Known rows, with every way that one mark hangs from another:
kege(tagu(tafarat(toda) zopi) vasad):   59  -86   14   72   33  110 -349  235  -33 -252  -88 -221  -12 -183   97   99 -637  193   73   33  485   60 -108   37  121  -27  -18 -129  304  172 -200   81  -64  -67 -127   42  -95  -96   91  -75   65
vasad(kege(tagu) kiraz):  -20  -44   -6  323  102 -152  179  306 -165 -146   -8 -578  154   27   80 -239   68   17   53 -133  -12  309   -5  121  180 -109  -83   -2   -6  -96  -13   27 -190   76   24  -51 -105  188 -252 -125  103
tafarat(zopi(kege(tagu) toda(kiraz) zepo)):   60  132   14 -530  155 -120   28 -284 -261 -291 -236  188  213 -171  -46  215   66  261  221  -13 -123 -121 -109 -225  -65  -40  -59  115   32  -86  -41   61  374   11   78 -115  -79  -70  -85  -59 -160
kege(tagu vasad):   -8    3 -101   96    1  126  -69  193 -227 -212  -30 -167   48  -82  142  -26 -613   -6  156  -99 -125  222   -4   93  116  -94   44  -88  141  154  -61  127   17   21  -12   36  -97  -59  -73 -165    7
tafarat(vasad(kiraz) zopi):    0  -69  -52 -100   -8 -238  114  112 -228  -19   30  -46  190  -71  151  239   -2   14  -10  169 -121  245  -84   58   67   54  -37  -92  110    5 -152  107  120   32   86  -61 -101  187 -134  -30    9
kege(tagu(tafarat(zopi)) vasad):  108  -95  -59  -78    7  130 -164  148 -272 -123  -32 -191  133  -45  122   93 -329  108   97   57  158  -29  -73  -82  139    6   67 -124  216  279 -200   68   51  -81  -29   45 -116  -75  141  -55  -47
kege(tagu(tafarat(zopi)) vasad(kiraz(toda))):  172  -94   84 -310   24   59  -78  309 -172  -34   85 -443  176 -139  158  -91  -13  201  101  -36  365  -13 -115  -20  100  -87  -39  -54  -11  327 -195    8   31  -31    1  -71  -48  119  188 -132  -63
zopi(kege toda zepo(tagu(tafarat))):  -15  -53  -77 -258  191  -35  -99 -344 -374 -170 -162  436   75 -159  -64  283  101  121  126 -154  -18  212   37  -46  -99   51  210   90  198 -145 -289  117  107   31  -59   -9  -83   13  212  -75   68
toda(kege(tagu) zopi):  -25 -100 -115  239   85  -26  -33   83  135 -275 -230 -135   55 -155    2  101 -381  -64  212  -67   -7  246   34  114   86   45 -116  -33    7  -66 -170   64  -48    6   26   20 -100   45  -27   30   76
kege(vasad):  -93   20 -101   89  -14  107  -41  122 -239  -26  -20  278  -52  -70  130    1 -532  -83   84  -57 -261  341  -20   65   88   18  115  -69  155   82  -88  163 -133  -31  -39   21 -106    6  -59 -120   -9
tagu(kege(vasad(kiraz)) zopi):  -60   63   35  193   -7   56 -143  248 -337  -48  -90    7   38 -171   91 -105  144  115   93  -29  198  238  -42   10   81  -21   28   19  137   37 -360  162 -159  -47  -61    7 -178  114 -100  -75 -106
kiraz(toda(zopi) vasad):  158  -86   16  -12    6 -118  -95  184  470  -20   12  293  -39 -165  100  185   12  -28  155  -73 -197  437  -76  109  -50  202    9  -55  189   34  -93  -46  -52    1   72  -38  -56   26  119 -181   46
kiraz(toda(kege zepo) vasad):   82  -19 -235  -55   62  -13   52   29  414   78  -63  374 -116 -170  190  148 -114  -64  164 -107 -378  348 -147   99  189  183  -35   13  -43  259  -85  -13 -282   44  139  -66  -52  154   89  -76   13
toda(kege(tagu(tafarat)) kiraz zopi):   43  -33  -65  -12  109   -8 -184  169  158 -239 -317 -330   32 -231    4  135 -444  116  164   -7  409   21  -31  137   87   63 -111   66   17  -13 -201    5  117  -33  -92  -59 -105  113   25   59   52
toda(kege zopi(zepo)): -111  -79 -285  262   41 -101   56 -119  -35 -201 -184  402   29 -264   29  127 -192 -136  142  -19 -223  317  -54   15   42  244  -15  128  -40 -340 -234  112  -77  -81   56    2 -110  111  -84   60   26
kiraz(toda(kege zepo(vasad) zopi(tafarat))):   66 -108 -106 -124   70  -90   45 -163  228  152 -167  392  -42  -78   71  438 -347 -111  167 -138 -306  167  -54  179  110  156  -95  116    4  -23 -251  170 -216   93  141 -141 -121  187  245  198   42
kiraz(toda(zepo(tagu vasad))):   86  -35 -121 -168   68  -13   67  231  -64   36  -48  340   45  -32  176  260  -92 -165   64 -175 -300  307   22  238   12   36   65  -51  155  161 -196  140 -124  441  148  -75  -92  117  227  -42  107
zepo(tagu(zopi(kege tafarat)) vasad):   26 -110  192 -287  162  -72 -254 -327 -205  -59 -198  353    3  -23  -46  491 -458  151   18    5 -159  281  155   37 -136   -1  156   22  438  -33 -241  244   22  293   54  -77 -164  -21  215   92   94
kiraz(toda(zepo zopi) vasad(kege)):  219  -77 -175   94    6 -173   44  289  459  150   23  184  -93  -32   68  102  374  -68  100 -118 -364  383 -171  105  169  202  -90    0   48  -65  -71 -114 -300  -10  228  -80  -89  145   48 -143   -9
vasad(kege(tagu) kiraz(toda)):   50  -60  121  147  112 -139  126  354  -21  -87   51 -608  135  -36  133 -206  152   61  114 -234   38  288  -41  141  117 -131 -117    1 -115   72    0  -36 -278   37  119 -132  -40  242 -138 -182   78
tagu(tafarat(zopi)):    9 -135  -27   57   46  -81  -46  -30 -122  -55 -138  287  153  -99  105  244  -98   46    2   66   49  207  -81  -96   72  205  102 -124  177  178 -223   69  -46  -40  -86   -2 -132  -19  173   -6   54
tafarat(toda zopi):  -41  -17    6  127   21 -186   71  -14   61 -131  -79  397  104  -72  135  162 -153   -1   -5   39 -223  220  -52  -88  -24  155  -32 -187  171  152 -140   63 -104   11   19   24  -66  -80  103   23   28
vasad(kiraz):  -94  -30   -6  128   53 -101  193  121 -115  -92  -30   -2  140 -119  127  -70 -191  -22   30  -74  -71  432  -35  102   74   42   21  -17   44  -94  -93  123  -46  124  -94  -15 -114  191 -134 -108   96
zepo(tagu(zopi(toda)) vasad(kege kiraz)):   51  -57  137   15  158 -127  -99  257 -216  145  -96 -163  -44  107  -76   51  601   -5  -52 -152  177  203  120  130  -91 -178  -41   72  305 -109 -108  130 -210  281  112 -134 -134  180  -40  -50   87
zepo(tagu vasad):  -25  -35  -65   93   86  -25  -23  141 -194  -14  -78  270   12   16  142  218 -297 -158  -20 -100 -252  342  194  208  -84    5  124  -93  319   43 -163  197  -36  353  -13   16 -128   31   88  -37  111
vasad(kege kiraz(toda)):   -1  -50  103  157   92 -203  152  262  -67   54   61 -201   37  -70  138 -191  249  -14   39 -226  -91  467  -50  112  101  -28  -55    8  -77   33  -40  -23 -416  -17   74 -107  -55  294 -116 -137   66
zopi(tafarat toda(kege(vasad) kiraz) zepo): -104  161  -84 -382   70   28  -69 -477 -201  -25 -128  350 -101 -134   18   47 -435   62  194  -66 -225  -42  -54  -29  -24  -27  -16  365   -8  -78 -116  205   35 -172   35 -187  -42   77   44   20  -69
kiraz(toda vasad(kege)):  112  -53    6  164   64 -176  -19  155  325  129   78  133 -130   32  171   21  196   -7   60 -155 -318  466  -56   92   79   53   30  -60  127  189   28 -103 -404  -83  136  -64  -44  102  -51 -214   25
zopi(tafarat toda(kege kiraz(vasad)) zepo):   32  101  -99 -370  152 -137  -38 -550  288  -26 -137  454  -92 -114   29  142 -189  105  160  -10 -277   22  -80   -4  -93   73  -16  348   60  -93  -91   90   76 -105   28 -191  -37   66   80  -44   -8
toda(kiraz zepo):  -41  127 -198  -72   48  -42  114  137  -47 -112 -203  295   86 -149  145   96 -406  -15   92  -15 -219  281 -135   95  165  177  -32   54   15  -17  -62  100    9  193  -19 -102 -110  134 -110  -65   45

Rows:
 -21  -83 -201 -100   22 -244  107   58   43  -93   21    6   58 -344  117  225  -11  -34  145   40  -38  256 -123  193   29  123 -124  163 -203 -284 -239   74   26  -84  173 -114  -40  338 -162   -4  -13 -> tafarat(vasad(kiraz(toda(kege zopi(zepo)))))
   1  140  -84 -227   98 -191  -18  -82    3 -304 -168  400   54 -277  -30  170 -106  130   41   10 -168  246   18   -2 -205  150   42  105  114 -387 -234   30  304  146   21  -32  -43   12   43  -17  -40 -> tafarat(toda(kiraz zopi(kege zepo(tagu))))
  34 -155 -121  -26   84  -19   11 -231    9 -217 -232  219   59  -96  -34  170 -283 -105  135  -73 -345  238   34   96   31  177  -31  169   36 -141 -325  126  -77  207  151 -102  -97   89  401  124  165 -> toda(kege zepo(tagu) zopi(tafarat))
  31   69  -31 -380  184  -22   24 -305   21 -213 -288  -63   73  -70   -6  126 -363  122  273 -145  -99 -118  -94   92  128  -65 -192  228  -97   77  -90  100   77  110   66 -230  -68   85  109   32   79 -> zopi(tafarat toda(kege(tagu) kiraz zepo))
  22   -5  117 -132   47 -148  -52 -108  151 -150 -201  196   80 -134   19  229 -460   38  115   19  -93  245  -41   97  -54  161  -45  137  143 -173 -148  138  144   60  -33 -147 -113   45   74   13  106 -> toda(kiraz zopi(tafarat))
 -38  -61  -88  205   39 -197  -22  154 -220   46  -47 -184  157 -118  174  238  -86  112   19   44  218  217   -9  240  179   38  100  -87   61   22 -475  115  -16 -126 -156   10 -164  272 -113  -22   29 -> tagu(kege tafarat(vasad(kiraz)))
 -77   12   36 -156   38   88 -240  -28 -309  -65 -134  366  -79 -190   10  199 -503  175  139   -4  -98  383  -47 -101  104   34  125  -52  282   74 -107  150  -95  -64   15  -14 -161  -21 -146  -40  -92 -> tagu(zopi(kege(vasad)))
  55  -34 -186 -313   59 -250  172 -135 -405 -257    7 -184  330 -177   99  244 -107  219   97  204 -168  129 -109  -75   85  -36  -26   29   12 -214 -161  100  349   14  154  -46 -108  142 -262  -35 -115 -> tafarat(vasad(kiraz) zopi(kege(tagu) zepo))
   6   17  -71   42    9  101   47  299 -258 -163   45 -376  125  -94  123 -235 -389   62  112  -67   34  196  -24  110  142 -145   11  -12   69   26  -43  114   56   78  -25  -10  -96  111 -132 -173   28 -> kege(tagu vasad(kiraz))
 133   92  -61   78  101 -110  -64  260  248  -58  -49 -331  -65   66  120  -69  -54  104   49   -9 -152  217  -15  119   91  -82  -47   14  167   77   88 -104  -65   49   74  -68  -79   68 -241 -193  -16 -> toda(kiraz(vasad(kege(tagu))))
 -88  -37  -84  289   64 -135   19   23  231 -163 -181  316  -80 -188   21  139 -346  -91   82  -69 -144  307    9   89   29  177 -106  -54   59  -67 -187   52 -203  -79  -10   30  -62   58   46   94   61 -> tafarat(toda(kege zopi))
 -35   44  203 -319  136 -119  -32 -271   18  -82 -167  287   50  -20   14  179 -275   99  144 -149  -92  142  -32   63  -94  -18  -29  159  132   49  -45  152  113   44  -64 -215  -70   25  106  -72  114 -> zopi(tafarat toda(kiraz))
-148  125   -8 -172  165  -52  -28 -105  -24  -48 -282  276  -89 -156   26  132 -112   30  147 -153  -47  155    9   62    4   -9 -109  101   20  108  -33   86  -32   -3  -38 -138  -60  109  -86   -7   18 -> zopi(toda(kege kiraz))
 -14  -42  -96  261   97 -113   -6  223 -204  159  -64   80  -51  156   96  125   34 -160  -92 -138 -309  372  177  212  -11  -43  108  -64  298   11 -124  119 -268  252   84   14 -134  102  -44  -31   94 -> zepo(tagu vasad(kege))
 148   87  -14 -313  121  -59 -188   22  144 -279 -161  107   48 -215    8  124   47  182  206   46  177  -57 -197  -34  -89  -19  -98  195  222 -154  -30   35  292   87   53 -132  -78  -67 -113 -233  -27 -> kege(tagu(zopi(toda(kiraz(vasad)) zepo)))
  16   45  -24 -510   94 -214 -100 -354 -272 -213  -43  232   95  -41   73  389 -207   57  110   14 -199   -4    9  169 -232  -45   21  284  170 -178 -212  175  400  115  137 -233  -29   44  114 -105  142 -> zopi(tafarat(vasad) toda(kiraz) zepo(tagu))
 -46  -92   74   63  142  -20  -45   65   73 -254 -133 -164   30 -187  163   79 -297    8  234 -215  -88  262    9  130   72  -58  -88  -52 -103  305 -117   23 -173   42   71  -44  -24   78   25  -53   76 -> kiraz(toda(kege(tagu)))
  88 -178  -11  181   95 -126  -50  124 -153  -78 -114 -336  152   71   49   91   80  118   34   -4  107   93  -61  -63  162   23   10 -128  117  164 -167  -34 -190  -78   42   10 -124    8   51  -11   24 -> vasad(kege(tagu(tafarat(zopi))))
  24   -9  -28 -174   96  130  -42  110 -334  -73  -35 -384  128 -149   27  -46 -437  279  125  -41  244  140   -1   30  224 -150  122  -46  104   31 -152   89   74  -66 -184   28 -132  168  -62  -85  -55 -> zopi(kege(tagu(tafarat) vasad(kiraz)))
 115  -43  -68  289   74 -106  -13  206  174  -56    1 -235  -11  111  101  -78  -71   33   76  -51 -247  298    2  116  152  -58    5  -71  182   84   32  -65 -210  -19   87    6  -98   25 -127 -199   31 -> kiraz(vasad(kege(tagu)))
  92 -104  -56 -129   94 -210   86 -165 -158  -34  -35 -271   91  218   33  368 -202   42  188 -112 -296    7 -139  207  239 -124 -135   72   49  -16  -72  107  -90  -41  255 -162  -95   75  -52  -56  135 -> zopi(tafarat(vasad(kege(tagu))) toda(zepo))
  53  -81 -221   68   19  -12   45  193  -32 -229 -156  310  116 -136    5  156   20 -169  101  -61 -243  361  -22  125    5  202   13   -8  144 -195 -246   91   63  296  113  -18 -122   43  215  -41  160 -> toda(zepo(tagu) zopi)
  46 -127   56 -100   86  -61  -72 -109  -97   -5 -159  318  102  -44   13  273  174   82   87  -56  133   47 -105 -125   21  114   29  -77  242  213 -213   69  -48  -80  -41  -47 -108  -34  220  -26   27 -> tagu(tafarat(zopi(toda)))
 -61   20 -305   61   98  -64  299  103  -74  191 -144  193   26  -80  142   79 -353 -145   19  -34 -219  250  -19  198  258   41  -39   48   -7  -73 -152  212 -195  199  -25  -58 -169  353 -148  134   -5 -> toda(kege zepo(vasad(kiraz)))
 -92   99  -94  228  -19   40   45  172 -351   14  -19   18   62  -95  124 -211   47   19  100 -109  -79  260   25   72  106  -26   88  -25   55   54 -313  152 -168  -56 -104   28 -148  175  -65  -97 -118 -> tagu(kege(vasad(kiraz)))
   2 -121   34  180   62 -332 -119  275   10   37   29 -360  -12  -71  122  255 -126  168 -124  130  423  241 -115  203  182   34  -89  -62  187  -74 -195    2 -217 -154   15  -57 -107  268 -182    8  144 -> tagu(tafarat(toda vasad(kege kiraz)) zopi)
  97  -40 -131  -23   11  -75  105  271  163  164  -94  400    5 -116  119  384 -195 -175  131 -130 -254  300  -94  204  105  195  -49  -59   82  -70 -183  150 -124  225  117  -69 -141  133   40   25   35 -> kiraz(toda(zepo(vasad) zopi))
  62   64   -1  -70  -20   61  -92  317 -187  -34  -51   51   51 -256  134  -54  300  101  191 -110  103  175 -192   19  176   46  -39   34  -45  146 -359  117 -240   27   69 -110 -138  209   62  -92 -113 -> tagu(kege(vasad(kiraz(toda(zepo)))) zopi)
  76   34  -14 -300   33   31   57   45 -392  -97  -22 -200  174  -99   13 -106  -55  242  121   42  -82  108  -17 -178  132 -138   22  -90  150   80  -70   78  135   14   37  -21 -107   51  -96  -50 -180 -> tafarat(zopi(kege(tagu vasad(kiraz))))
  36 -155  -17  336  114  -78  -69  203 -141 -124 -119 -434   58   36   94   31 -227   66   54 -117  136  251  -13  120  204  -16   25  -85  109   91 -119    3 -267  -92  -58   32 -124   87  -67  -74  137 -> vasad(kege(tagu(tafarat)))
 -31  143   55 -192   71 -201  -14   15  189 -125 -216  369  -19 -217  -20  261 -345  174   72  -32  -98  306   -1   38  -18  131  -28  -58  140 -168  -92   37  133   18  -92  -28  -84   34  -97   36  -41 -> tafarat(toda(kiraz zopi(kege)))
 -32  -61  221 -307   91 -333  -60 -272   16 -136  -37   47   59 -145   60  445 -541  331   30  143    0  273  -40   79   46   -5  -34    8  208 -134 -190  147   82  -35   25 -122  -99  139  -58   50  100 -> tagu(zopi(kege tafarat(toda vasad(kiraz))))
 -34   89 -117  -84   46 -399   63 -253  -31  -70   42   74  -18   31  171  265 -486   91  -26  134 -330  136 -100  191   17   41  -63  198   74 -235 -100   86  -23 -169  124 -163  -30  155 -203   19   82 -> zopi(tafarat(toda(kiraz) vasad(kege)) zepo)
 -39   25   37   39   64   47 -126  210  -21 -255  -81 -388  -45 -221   71 -190 -416  142  111   12  285   59  -42   46  132 -139 -176    0   67   88 -112   86 -131  -13  -25  -16  -63  119  -81    9   -6 -> tafarat(toda(kege(tagu(zopi) vasad(kiraz))))
  20  -89   -9  371  118 -151  -50  207   50 -114  -83 -367   10   39  110   28 -342   93   21 -112  193  182  -28  122  176  -24  -54 -142  122   93 -125  -39 -276 -119  -84   28  -70   35  -19  -56  151 -> vasad(kege(tagu(tafarat(toda))))
 -48    8 -226  -36    4 -314   48 -155  -22 -164  -36  468   54 -217   52  550 -471   73   90  137 -307  342  -69   86   24  164   22  -33   95 -438 -225   95  188 -134   79   28  -88   50 -220   20  -38 -> tafarat(toda(zopi(kege zepo)) vasad)
-109  177  -65 -279   77  100 -128   -9 -172   39 -186  208 -188 -124    6   21 -306   25  158 -132 -104   68  -11   46   50  -79  -63  103   71  190  -16  100  -49 -113  -22 -107  -61   76  -80  -42 -105 -> zopi(toda(kege(vasad) kiraz))
  60   25   20 -425   83   77 -106 -150 -390  -98  -93   64   58  -35  -71  158  -23  205  233 -116 -139  -41  -24 -222   54 -153   32 -124  229  232  -24   67   96  -61   85  -11  -99 -148   20  -69 -189 -> tafarat(zopi(kege(tagu vasad) toda))
